Every row comes from one small tree of marks. Brackets hold a mark, then the marks that hang from it, in the order of their numbers. Every link used is in the known rows. Which tree was each row made from?
Known rows
(q_984 q_58 (q_365 q_818) q_380 (q_921 q_185)): 7.4	-7.9	5.9	21.9	-14.3	6.3	2.0	-8.9	-13.9	-7.9	-13.4	0.0	-13.7	-4.3	21.7	6.8	-20.3	-1.0	-2.1	-1.3	-2.8	-24.1	24.7	-27.2
(q_205 (q_984 q_58 q_365 q_380)): -2.0	-5.5	-1.2	15.9	-3.4	-15.9	-1.7	7.0	-5.6	-26.2	-17.6	3.2	7.9	-8.2	-1.1	13.8	-2.6	-7.3	-0.7	-36.1	1.7	9.3	-14.7	-9.3
(q_58 (q_984 (q_365 q_185 q_818) q_921)): 1.9	8.2	11.1	-24.9	16.9	0.6	-14.4	10.9	-4.7	22.6	-2.2	-1.2	-8.8	4.5	9.6	16.7	5.6	-13.9	-3.0	16.9	0.8	-5.8	-1.7	12.8
(q_205 q_984): -7.6	3.6	-6.4	-10.1	12.9	-8.0	-2.0	7.8	0.6	-26.7	0.0	-1.9	9.2	-1.1	-17.8	12.7	2.6	-0.5	8.9	-23.2	3.9	28.5	-21.3	9.2
(q_185 (q_365 q_818 (q_984 q_58)) q_921): 4.2	6.6	-4.1	-15.8	-4.6	13.7	11.1	6.0	21.2	56.9	12.5	-2.3	8.4	-2.6	-3.1	-18.5	-14.9	9.3	-14.5	14.6	10.2	-5.3	-21.7	0.2
(q_921 (q_185 (q_365 q_818 (q_984 q_380)))): 3.7	-4.1	-21.4	-4.0	-6.3	9.5	6.3	-9.3	3.9	-3.9	8.1	-1.6	1.3	1.3	-12.8	0.3	-5.3	11.7	4.6	-1.0	-5.9	4.8	8.5	3.8
(q_185 q_365): -1.2	-7.2	5.7	-3.1	7.2	7.0	10.0	-14.1	8.3	-7.7	10.3	-0.6	8.3	5.5	-23.2	-27.7	21.3	9.8	5.2	-6.8	0.7	0.7	-9.0	10.1
(q_185 (q_365 q_818 (q_984 q_58 q_380)) q_921): 2.4	2.1	2.1	-8.5	-7.4	6.7	11.6	7.3	21.4	51.7	14.2	2.1	9.5	-1.7	2.4	-21.8	-10.5	8.6	-11.6	12.8	6.8	-15.2	-17.4	-4.9
(q_58 q_984): -6.1	3.3	19.3	-19.6	19.2	0.0	-8.6	21.0	7.5	-10.0	-0.7	1.8	1.4	6.2	-9.1	-11.0	18.7	1.6	5.1	-13.6	-5.6	12.2	-7.3	19.7
(q_205 (q_984 q_58 (q_921 q_185))): -3.7	1.4	-1.6	7.5	2.0	5.8	0.3	5.6	-15.0	-27.8	-18.5	-6.9	-4.5	-1.3	-0.4	3.2	-11.3	0.7	-1.2	-15.9	6.0	19.7	-2.4	-3.8
(q_984 q_58 (q_365 q_185 q_818) q_380): 7.3	-4.5	-8.0	20.1	-20.0	-11.2	-1.1	-12.6	2.3	4.7	-15.2	5.3	6.3	-5.2	3.2	20.3	-3.4	-13.7	-8.2	-7.8	-7.9	-15.2	5.5	-7.7
(q_58 (q_984 (q_365 q_185) q_380 q_921)): -1.4	-4.1	26.5	-1.9	14.8	-11.6	-13.9	8.4	-6.5	3.0	1.4	4.9	-5.5	6.7	16.5	2.8	28.8	-8.4	2.9	12.3	-2.2	-14.5	7.6	5.5
(q_205 (q_984 q_58 q_921)): -7.0	4.6	6.3	4.6	5.5	0.2	-0.2	7.8	-10.8	-21.3	-15.8	-4.6	-1.9	-2.1	-0.2	-3.6	-6.7	-4.0	-1.9	-15.3	7.6	15.6	-10.9	-2.5
(q_984 q_58 q_380 (q_921 q_185)): -3.2	-12.0	23.0	35.1	-10.3	7.0	6.0	-8.8	-11.1	-36.3	-8.9	0.2	-10.0	4.8	13.6	-28.5	7.0	12.5	4.7	-2.9	-5.2	-13.3	33.0	-19.3
(q_205 (q_984 q_58 (q_365 q_818) (q_921 q_185))): 3.6	4.2	-14.5	-2.1	-0.9	5.8	-2.7	4.9	-17.2	-7.7	-21.6	-7.0	-7.1	-7.1	5.1	28.2	-30.3	-8.4	-5.7	-14.7	7.6	11.7	-7.8	-9.7
(q_365 q_185 q_818 (q_984 q_58 q_380 q_921)): -0.9	16.8	-16.3	1.0	-18.5	-11.1	-5.1	-5.8	3.2	42.3	0.3	2.5	-4.1	-3.5	16.0	13.4	-13.1	-18.6	-13.6	39.5	-4.1	-11.0	10.0	1.4
(q_584 q_798): -1.7	-15.7	11.4	-1.9	9.0	0.0	3.3	21.8	4.6	-37.1	20.8	7.9	12.3	7.0	-9.3	-3.9	14.8	11.2	16.9	-16.7	-7.3	2.4	-3.1	16.2
(q_921 (q_185 (q_365 q_818 q_984))): 5.1	-0.7	-25.9	-9.5	-4.7	14.3	6.0	-9.9	3.9	-0.1	7.5	-4.8	0.6	0.9	-16.8	2.2	-9.3	12.1	2.8	0.8	-3.5	12.5	5.5	7.3
(q_58 (q_984 q_365)): -0.1	1.0	12.5	-18.1	18.0	-2.3	-11.4	16.0	4.0	-2.6	-1.6	1.7	0.0	1.5	-4.9	4.0	13.9	-2.2	2.5	-14.1	-2.1	10.4	-9.5	13.8
(q_984 (q_365 q_185) q_921): 5.5	0.2	1.3	3.3	9.6	-1.2	-7.0	-29.1	-8.3	4.0	14.7	-5.7	-5.1	2.9	1.7	14.8	18.2	-1.7	5.7	32.6	10.0	2.5	9.8	-0.4
(q_365 q_185 q_818): 1.5	12.2	-22.2	-22.0	0.4	0.0	-3.0	-14.5	11.3	15.4	7.4	-3.0	8.2	5.9	-19.5	30.9	-0.1	-10.2	2.2	18.7	-5.7	9.8	-4.1	22.3
(q_584 (q_798 q_380)): 1.0	-23.0	8.0	-2.6	14.1	-1.6	5.3	28.7	2.9	-44.6	4.5	7.6	13.2	10.7	-7.3	-26.3	41.7	11.5	16.9	-22.8	-5.7	-9.4	-3.7	19.6
(q_921 (q_185 (q_365 q_818))): 5.5	-5.9	-18.0	-8.9	-0.9	18.7	8.3	-13.1	2.3	-13.4	4.3	-5.8	1.9	5.4	-21.5	0.9	-3.4	14.0	6.9	-6.9	-5.0	8.5	6.4	8.2
(q_58 (q_984 q_380 q_921)): -9.9	-2.3	40.1	-7.4	19.7	-6.0	-8.4	20.3	-1.0	-12.1	4.4	6.0	-6.6	9.3	12.4	-21.3	25.6	0.5	8.3	0.1	-5.6	-12.6	6.8	5.4

Which tree is each row?
1.1	2.8	0.7	-17.2	0.6	3.6	10.1	5.6	23.9	51.9	26.9	2.6	10.2	0.1	-0.5	-14.9	-3.6	10.8	-4.3	19.3	7.6	-13.2	-19.1	-1.3 -> (q_185 (q_365 q_818 (q_984 q_380)) q_921)
1.9	-9.1	14.6	19.3	4.2	-15.4	-5.8	-27.0	-8.4	-6.6	17.6	3.0	-3.0	4.2	13.5	9.5	29.8	-2.1	11.2	28.2	3.2	-18.2	18.3	-10.9 -> (q_984 (q_365 q_185) q_380 q_921)
-0.3	-0.1	-4.4	4.5	-6.5	3.3	8.4	-7.3	8.8	13.1	2.2	0.2	5.2	-3.2	-13.1	-32.7	7.1	5.2	-8.4	-2.3	2.0	3.8	-9.0	5.5 -> (q_185 (q_365 (q_984 q_58)))
6.2	6.3	4.2	1.7	-3.5	12.8	0.4	-7.3	-7.9	11.9	-13.0	-5.2	-12.8	-6.5	10.3	3.3	-25.5	-6.3	-8.3	4.3	6.1	-8.4	4.0	-15.5 -> (q_984 q_58 (q_365 q_818) q_921)
5.9	-1.2	-25.2	-3.3	-10.3	16.5	7.0	-8.7	2.6	-0.3	-1.3	-5.2	-0.2	-0.4	-14.3	-2.8	-13.9	10.6	-2.5	-4.2	-4.1	10.7	6.6	5.1 -> (q_921 (q_185 (q_365 q_818 (q_984 q_58))))
4.7	-4.5	-20.5	2.5	-12.2	11.5	7.4	-7.6	2.2	-3.2	-0.5	-2.2	0.4	-0.3	-10.4	-4.7	-9.4	10.3	-0.6	-5.3	-6.5	3.7	9.4	1.4 -> (q_921 (q_185 (q_365 q_818 (q_984 q_58 q_380))))
-1.4	20.4	-21.7	-26.0	0.5	5.8	-3.1	2.7	5.1	27.1	16.5	-3.6	-10.6	-4.8	3.2	13.1	-30.8	0.0	0.9	27.5	0.3	11.1	3.8	0.7 -> (q_365 q_818 (q_984 (q_921 q_185)))
-5.1	-8.0	31.1	-3.4	14.7	1.5	-5.6	15.8	-6.9	-12.7	0.6	3.8	-8.5	10.7	12.1	-20.4	24.1	4.8	6.5	0.7	-6.2	-15.5	13.2	4.6 -> (q_58 (q_984 q_380 (q_921 (q_185 q_365))))
8.9	-4.8	-3.5	18.1	-18.2	-7.5	0.1	-9.8	7.4	17.3	-8.9	3.8	8.5	-3.7	6.6	19.8	-4.1	-7.5	-9.4	-0.7	-2.3	-16.1	1.9	-10.1 -> (q_984 q_58 (q_365 (q_185 q_921) q_818) q_380)
-3.4	-14.9	21.6	18.1	4.5	2.9	6.2	-15.8	-8.9	-28.7	15.8	1.3	-6.9	9.8	7.3	-24.0	23.1	15.4	15.7	11.7	-2.6	-19.0	26.1	-11.8 -> (q_984 q_380 (q_921 (q_185 q_365)))
-11.0	-1.1	14.0	3.0	13.2	-14.4	-1.8	6.1	-8.3	-28.4	5.0	2.1	1.2	1.9	3.7	1.7	10.3	-1.6	12.7	-9.7	3.8	4.4	-7.1	-5.0 -> (q_205 (q_984 q_380 q_921))
-1.2	3.6	0.7	-3.1	-8.1	2.1	8.6	-0.6	4.9	29.8	3.6	3.4	-2.7	-2.9	3.9	-25.2	-8.4	-4.2	-9.4	9.1	-0.9	-20.7	-4.0	-4.2 -> (q_185 (q_365 q_818 (q_984 q_58 q_380 q_921)))
0.5	-1.7	4.5	-5.8	8.7	18.9	5.4	-14.5	-7.5	-9.7	11.4	-7.3	-10.2	8.0	-3.3	-11.2	1.1	12.1	9.1	17.1	2.8	-1.9	15.0	-1.3 -> (q_984 (q_921 (q_185 (q_365 q_818))))
-0.7	8.6	-6.6	-19.4	2.3	6.3	6.7	-4.7	7.0	34.0	14.7	-0.4	-2.7	-1.4	-5.0	-15.7	-7.9	-1.5	-4.4	18.6	3.2	-8.3	-10.1	4.5 -> (q_185 (q_365 q_818 (q_984 q_921)))
-6.1	2.9	0.3	8.0	-0.4	-8.7	-2.6	-5.2	1.8	-5.3	22.4	2.3	-5.5	-1.6	8.5	-12.0	7.5	10.9	9.7	20.6	-0.6	7.6	17.3	-7.3 -> (q_365 (q_984 q_380 (q_921 q_185)))
-4.6	-4.4	27.4	-11.6	13.7	3.0	-5.5	19.2	-5.3	-4.2	-0.5	3.9	-9.6	9.5	13.2	-13.4	12.5	0.4	4.7	1.5	-7.6	-19.4	10.9	4.9 -> (q_58 (q_984 q_380 (q_921 (q_185 (q_365 q_818)))))
-9.2	-1.7	15.5	15.4	1.8	-9.9	0.4	9.2	-11.0	-28.3	-14.0	1.4	-0.2	-1.2	8.0	-7.4	0.9	-4.3	1.7	-18.6	2.8	0.6	-4.8	-10.0 -> (q_205 (q_984 q_58 q_380 q_921))
4.2	-5.0	1.6	15.6	-14.7	-6.6	2.5	-1.3	4.9	-5.4	-13.6	6.5	3.0	-8.3	3.0	6.7	-12.8	-6.3	-3.4	-25.6	-7.7	-14.3	1.1	-16.0 -> (q_984 q_58 (q_365 q_818) q_380)
4.8	6.5	-20.6	-5.1	-3.6	-4.3	-4.1	4.2	-2.0	10.2	-18.4	-4.5	8.9	-7.0	-4.8	37.5	-19.3	-13.4	-11.0	-13.7	8.2	18.0	-24.1	2.2 -> (q_205 (q_984 q_58 (q_365 (q_185 q_921) q_818)))
0.1	4.7	-8.6	18.6	-17.0	-14.5	-3.2	-8.4	15.9	29.8	9.9	2.5	12.6	-1.4	5.9	-2.4	16.3	2.3	-10.7	29.4	2.6	9.2	4.0	3.5 -> (q_365 (q_185 q_921) (q_984 q_58 q_380))
-3.7	-5.1	-3.2	3.6	8.0	-20.6	-3.8	3.7	-2.8	-26.9	0.0	4.0	9.6	-5.1	-5.7	22.7	6.2	-4.4	10.1	-26.8	2.6	11.5	-17.2	-4.1 -> (q_205 (q_984 q_365 q_380))
2.7	-12.3	10.4	31.9	-12.8	-10.4	2.4	-8.6	2.4	-23.5	-11.6	6.3	5.2	-6.6	1.1	-7.9	8.2	2.1	0.3	-27.6	-4.8	-7.1	6.2	-16.6 -> (q_984 q_58 q_365 q_380)
2.7	8.1	-13.1	-2.6	-0.5	-3.1	-5.7	0.4	-14.4	6.5	-20.4	-5.5	-2.6	-5.9	5.3	31.7	-19.8	-18.5	-9.8	-1.8	9.2	7.8	-13.4	-2.7 -> (q_205 (q_984 q_58 (q_365 q_185 q_818) q_921))
1.6	23.8	-25.8	-10.1	-14.8	-1.3	-5.9	-8.1	3.1	49.6	-1.4	-3.8	-5.5	-4.1	7.7	17.1	-20.7	-17.8	-17.3	42.9	0.6	3.8	4.0	8.5 -> (q_365 q_185 q_818 (q_984 q_58 q_921))
3.5	-9.8	-14.2	13.2	-10.7	9.0	7.3	-13.0	0.8	-15.6	1.3	-2.1	2.0	1.2	-12.1	-14.9	4.9	16.1	1.5	-7.0	-4.5	9.4	13.1	0.9 -> (q_921 (q_185 (q_365 (q_984 q_58 q_380))))
0.4	-5.5	-8.7	18.7	-7.3	-19.2	-4.4	-0.9	-7.4	-18.3	-18.7	2.5	10.0	-5.9	-1.0	22.9	4.5	-12.5	-3.9	-24.5	1.5	8.7	-11.7	-3.4 -> (q_205 (q_984 q_58 (q_365 q_185) q_380))
-1.9	21.1	-21.8	-17.7	-11.6	1.0	-0.1	10.0	15.0	29.6	-2.4	0.2	-0.5	-10.9	-5.5	3.7	-34.7	-6.2	-10.9	0.7	-3.9	14.9	-10.3	4.0 -> (q_365 q_818 (q_984 q_58))
0.3	7.7	-5.8	-4.9	3.1	0.2	-3.0	7.5	-12.8	-0.8	-18.7	-4.5	-4.3	-8.2	5.3	21.5	-26.3	-13.4	-6.8	-14.2	9.2	8.6	-16.4	-8.4 -> (q_205 (q_984 q_58 (q_365 q_818) q_921))
-4.3	1.3	22.2	-15.1	19.8	9.3	-9.1	15.8	-5.3	-12.0	-0.7	-2.6	-10.9	9.3	3.7	-10.7	13.8	5.4	6.0	2.9	-2.3	5.2	9.3	12.0 -> (q_58 (q_984 (q_921 q_185)))
